Each row comes from the steps of one walk. Every step used is in the known rows, and no mark comes twice. Write the walk behind each row, first mark first.
Known rows:
gadek/rofe/neku: [-2.091 -2.680  0.361 -2.472 -0.681 -0.969  4.666  0.311  3.702  0.795
 -1.219  0.671 -5.933  1.756  1.619 -1.098 -1.184  3.884  1.189 -2.475
  0.416  2.653]
gadek/rofe/gamiden: [-2.322 -4.665 -0.296 -0.895 -1.202 -4.003  6.147  0.346  4.344  3.218
  0.491 -1.510 -4.246  2.573  0.370 -0.905  1.948 -0.115  4.798 -4.866
 -1.029  2.522]
neku/rofe: [-2.387  0.406  0.589 -1.883 -0.739 -1.808  2.858 -0.310  4.225  0.601
 -0.115 -0.341 -3.664  1.605  0.840 -0.368  2.794 -1.306  2.398 -4.428
  0.356 -1.715]
mipa/rofe/neku/dafa: [ 0.704 -1.493  0.903 -4.036 -2.090 -0.316  2.816 -0.934  2.164 -0.184
 -0.518  0.707 -5.538 -2.695  0.209  1.095  0.472  2.560  1.117 -0.969
  1.009  1.011]
neku/rofe/mipa: [-3.711 -0.174 -0.114 -2.632 -1.406 -1.336  3.002  0.114  4.032 -0.093
 -0.165  2.257 -2.534  0.921  0.909 -1.054  0.615  0.515  0.049 -2.955
  2.548 -1.284]
gamiden/rofe/mipa: [-3.746 -0.056  0.916 -0.650 -1.576 -0.690  4.152  1.063  2.740  0.209
  0.946  1.809 -4.728  3.187  1.508 -1.926 -0.403  1.778  0.225 -4.488
  2.092 -0.347]
gamiden/rofe: [-2.308  0.434  1.648  0.092 -0.764 -1.269  4.006  0.580  2.896  0.683
  1.105 -0.795 -5.609  3.502  1.520 -1.185  1.989 -0.192  2.400 -5.860
  0.089 -0.743]
kotov/dafa/neku/rofe/gamiden: [-3.637 -0.630 -0.072 -2.046 -1.056 -2.649  3.122 -1.381  2.679  1.522
  2.526 -2.204 -3.312  1.037  1.937 -0.708  5.372 -3.726  4.950 -1.246
 -0.919 -1.865]
gamiden/rofe/neku/dafa/dasug: [-0.775 -0.641 -0.620 -4.572 -1.615 -0.067  2.159 -1.265 -0.145 -0.536
  1.069 -1.446 -7.380  3.545  2.312  0.442  2.146  3.776  3.426 -4.182
  1.500  0.442]
dafa/neku: [-0.040  1.629  1.401 -0.433  1.516 -0.207  4.172 -1.072  0.444 -1.464
  2.622 -0.691 -2.939  2.299  1.790 -1.170  0.228 -1.256  3.245 -4.177
  1.959 -1.821]
kotov/dafa/neku: [ 0.307  2.630  2.087 -0.262 -0.070 -0.041  3.607 -1.915 -0.885  0.298
  2.549 -2.630 -1.929  1.142  2.745 -2.082  2.010 -2.277  2.566 -3.051
  2.190 -3.246]
nove/kotov/mipa/rofe/neku/dafa: [ 1.230 -4.145  0.885 -2.185 -1.476  0.922  3.142 -0.085 -1.221 -0.616
 -1.952  2.050 -0.937 -5.090 -0.370  1.930 -3.459  4.454 -0.159  1.542
  3.678  3.748]
kotov/dafa/dasug: [ 1.510  2.154  1.411 -2.906 -1.203 -0.814  3.570 -2.643 -1.479  2.422
 -0.382 -3.855 -0.589  1.140  2.790 -1.704  2.987 -1.980  4.489 -6.794
  2.249 -2.670]
mipa/kotov/dafa/neku/rofe: [-1.414  1.999  0.149 -0.426 -1.655 -1.551  1.402 -0.451  0.157  1.549
  4.246 -0.591 -1.295 -0.826  1.649 -0.044  3.180 -1.616  1.854 -0.752
  0.384 -3.570]
neku/dafa: [ 1.936  0.615  1.191 -1.040 -2.029 -0.865  3.377 -1.883  0.155  0.181
  2.263 -2.410 -2.861  1.297  0.424 -0.111  2.064 -0.915  1.996 -4.974
  3.401 -1.888]
rofe/neku/dafa/rodus: [ 4.124  0.421  0.837 -2.610 -2.301  0.094  1.100 -2.088  0.683 -1.124
  1.153 -1.235 -2.706 -1.637  1.758  0.218  0.815  1.904  1.434 -2.298
  3.424 -0.137]
nove/kotov: [ 1.582  1.184  1.597 -0.553  1.345 -0.106  5.062 -1.413 -0.385  0.530
  0.196 -0.281 -0.006  0.580  0.574 -0.728 -2.458 -1.433  3.254 -5.198
  3.241  1.175]
gadek/rofe: [-1.137 -2.291  0.521 -0.331 -0.612 -2.435  5.071  0.582  3.429  1.943
  0.263 -1.282 -4.550  2.669  0.921 -1.916  1.130  1.357  1.909 -5.067
  0.716  0.269]
gamiden/rofe/mipa/kotov/nove: [-2.417 -0.858  0.487  2.584 -3.188 -2.594  4.551  1.781 -0.958  0.152
  2.602  4.360 -1.484 -0.808  0.293  0.604 -3.155  0.956  1.311 -3.726
  1.507 -0.321]
rodus/dafa/neku: [ 2.345  3.219 -0.062 -0.626  2.130 -0.991  1.046 -0.151 -1.301 -1.579
  3.883 -1.085 -0.743  1.222  3.657 -0.819  2.239 -2.281  1.783 -3.792
  1.322 -3.725]
gadek/rofe/mipa/kotov: [-1.394 -2.489 -0.675  0.100 -2.655 -2.461  4.484  1.622  1.668  2.772
  2.057  2.750 -1.317  0.109 -0.011 -1.050 -2.476  3.780 -0.499 -2.817
  2.359  1.546]
gamiden/rofe/neku/dafa: [-1.770 -0.557  0.793 -2.342 -2.473 -0.030  2.374 -0.558  1.604 -0.657
  1.610 -0.359 -7.786  2.682  1.593  0.261  1.190  2.952  1.041 -2.277
  1.305  0.632]
nove/kotov/mipa/rofe: [ 0.754 -3.100  1.745  0.237  0.191 -0.468  4.544  0.951 -0.078  0.806
 -2.388  1.723  1.304 -4.018 -0.288  0.354 -2.797  1.317  1.286 -1.997
  2.168  2.231]

Which walk is each row?
[ 0.714  1.336 -0.235 -0.821 -4.704 -2.029 -0.089 -0.091  1.520  2.693
  2.144  0.960  1.995 -4.207  1.631 -0.949  2.038  0.269 -0.768 -1.118
  2.486 -2.828] -> neku/rofe/mipa/kotov/dafa/rodus
[ 1.472 -0.249  0.486 -1.686 -2.881 -0.095  0.689 -0.453  1.932 -1.066
  2.033 -1.067 -6.501  0.468  2.153 -0.137  2.245  3.254  1.042 -2.355
  1.761 -0.131] -> gamiden/rofe/neku/dafa/rodus
[-2.552  0.739 -0.002 -1.506  1.322 -1.133  2.693 -0.243  3.142 -1.375
  2.388 -0.250 -4.439  2.228  1.607 -0.667  2.909 -1.025  2.766 -2.531
  0.553 -2.865] -> dafa/neku/rofe
[ 0.826 -1.305  1.976  1.067  0.003  0.359  4.709 -0.398 -1.730  0.105
 -1.147  0.523  2.471 -0.914  0.490  0.063 -3.291  0.396  1.452 -3.489
  4.361  1.765] -> nove/kotov/mipa
[ 1.226 -4.037 -0.100 -4.442 -2.440  0.039  2.162 -0.585 -1.231 -0.301
 -2.668  0.467 -2.489 -3.358  0.878  2.089  0.418  5.005  1.906 -1.212
  2.144  1.375] -> kotov/mipa/rofe/neku/dafa/dasug
[-3.286 -0.146  1.457 -2.145 -1.036  0.095  3.641  0.187  2.904 -0.567
 -0.397  1.126 -7.069  2.666  2.145 -0.446 -0.708  2.273  1.640 -3.393
 -0.170  1.658] -> gamiden/rofe/neku
[ 4.965  0.977  0.946 -0.373 -2.243 -1.151  1.547 -1.802  0.522  0.010
  2.728 -3.130 -1.420 -0.664  1.032 -0.462  3.061 -0.604  2.250 -4.890
  3.581 -2.657] -> neku/dafa/rodus
[-0.483 -3.020  2.161  0.196 -1.708 -1.165  4.065  1.240  1.889  0.810
 -2.536  1.098 -0.656 -3.281  0.103  0.478  0.057  1.277  0.972 -2.839
  0.650  0.352] -> kotov/mipa/rofe
[-1.635  1.828 -2.243 -2.534  1.423 -1.303 -0.412  1.128  1.113 -2.039
  3.562  1.886 -1.411  0.582  3.477 -1.239  2.646 -0.330 -1.080 -0.582
  2.118 -4.197] -> rodus/dafa/neku/rofe/mipa
[-1.548 -5.538  1.261 -0.307 -2.519 -2.779  5.144  0.926  2.829  1.806
 -2.317  0.906 -0.387 -3.347 -0.535  1.435  1.098 -0.246  3.940 -2.614
 -0.915  2.602] -> kotov/mipa/rofe/gamiden
[ 4.469 -3.787  0.606 -1.425 -1.742  0.682  1.242 -0.009 -0.919 -0.925
 -1.599  1.339  0.297 -7.023  0.376  1.534 -2.315  4.814 -0.099  1.647
  3.921  3.013] -> nove/kotov/mipa/rofe/neku/dafa/rodus
[-0.217  2.298  0.767  0.121 -2.182 -0.142  3.029 -0.837 -2.614  0.985
  4.437  1.481  1.168 -1.417  1.892 -1.378 -1.534  0.078 -0.004 -0.967
  3.913 -2.248] -> rofe/mipa/kotov/dafa/neku
[-0.147 -3.619  1.594 -1.851  0.127  0.938  4.186  0.610  0.118 -0.369
 -3.908  3.563 -0.169 -4.863  0.269  1.136 -5.201  3.843  0.616  0.512
  2.005  4.780] -> nove/kotov/mipa/rofe/neku
[-0.146  0.916  0.667 -0.329 -2.752 -0.916  3.912 -0.068  0.011  1.303
  2.051  3.181  1.201 -1.161  0.154  0.013 -3.301  0.872  0.241 -3.776
  3.338  0.282] -> rofe/mipa/kotov
[-2.500  1.177 -0.231 -2.039  1.038  0.387  2.748 -0.949 -0.331 -0.200
  2.306  1.073 -0.718  0.013  2.152 -2.330 -0.692 -0.111  0.069  0.881
  4.368 -1.709] -> nove/kotov/dafa/neku/rofe/mipa
[-2.820  0.048 -0.696 -1.442 -2.967 -1.975  2.505  0.705  2.651  1.327
  1.674  3.631 -0.442 -1.191  0.005  0.488 -0.654  1.096 -0.200 -2.263
  2.018 -0.622] -> neku/rofe/mipa/kotov
[-3.084  0.671 -1.282 -1.042 -0.717 -1.428  2.072  0.843  1.377 -0.546
  4.145  3.838 -1.357 -0.273  0.616  0.086 -0.744  1.133  0.252 -0.359
  2.223 -1.512] -> dafa/neku/rofe/mipa/kotov
[-2.748  1.505  0.448  0.799 -2.618 -0.443  2.514  0.880 -1.390  1.218
  5.304  1.577 -2.530  0.817  2.343 -1.747 -0.077  1.352 -0.269 -0.792
  2.106 -2.044] -> gamiden/rofe/mipa/kotov/dafa/neku
[-0.714  2.089 -2.818 -1.456 -0.071 -2.135 -1.003  1.785 -0.450 -0.731
  5.457  3.333  0.808 -1.584  2.573  0.383  1.148  0.205 -1.200  0.072
  1.603 -3.550] -> rodus/dafa/neku/rofe/mipa/kotov
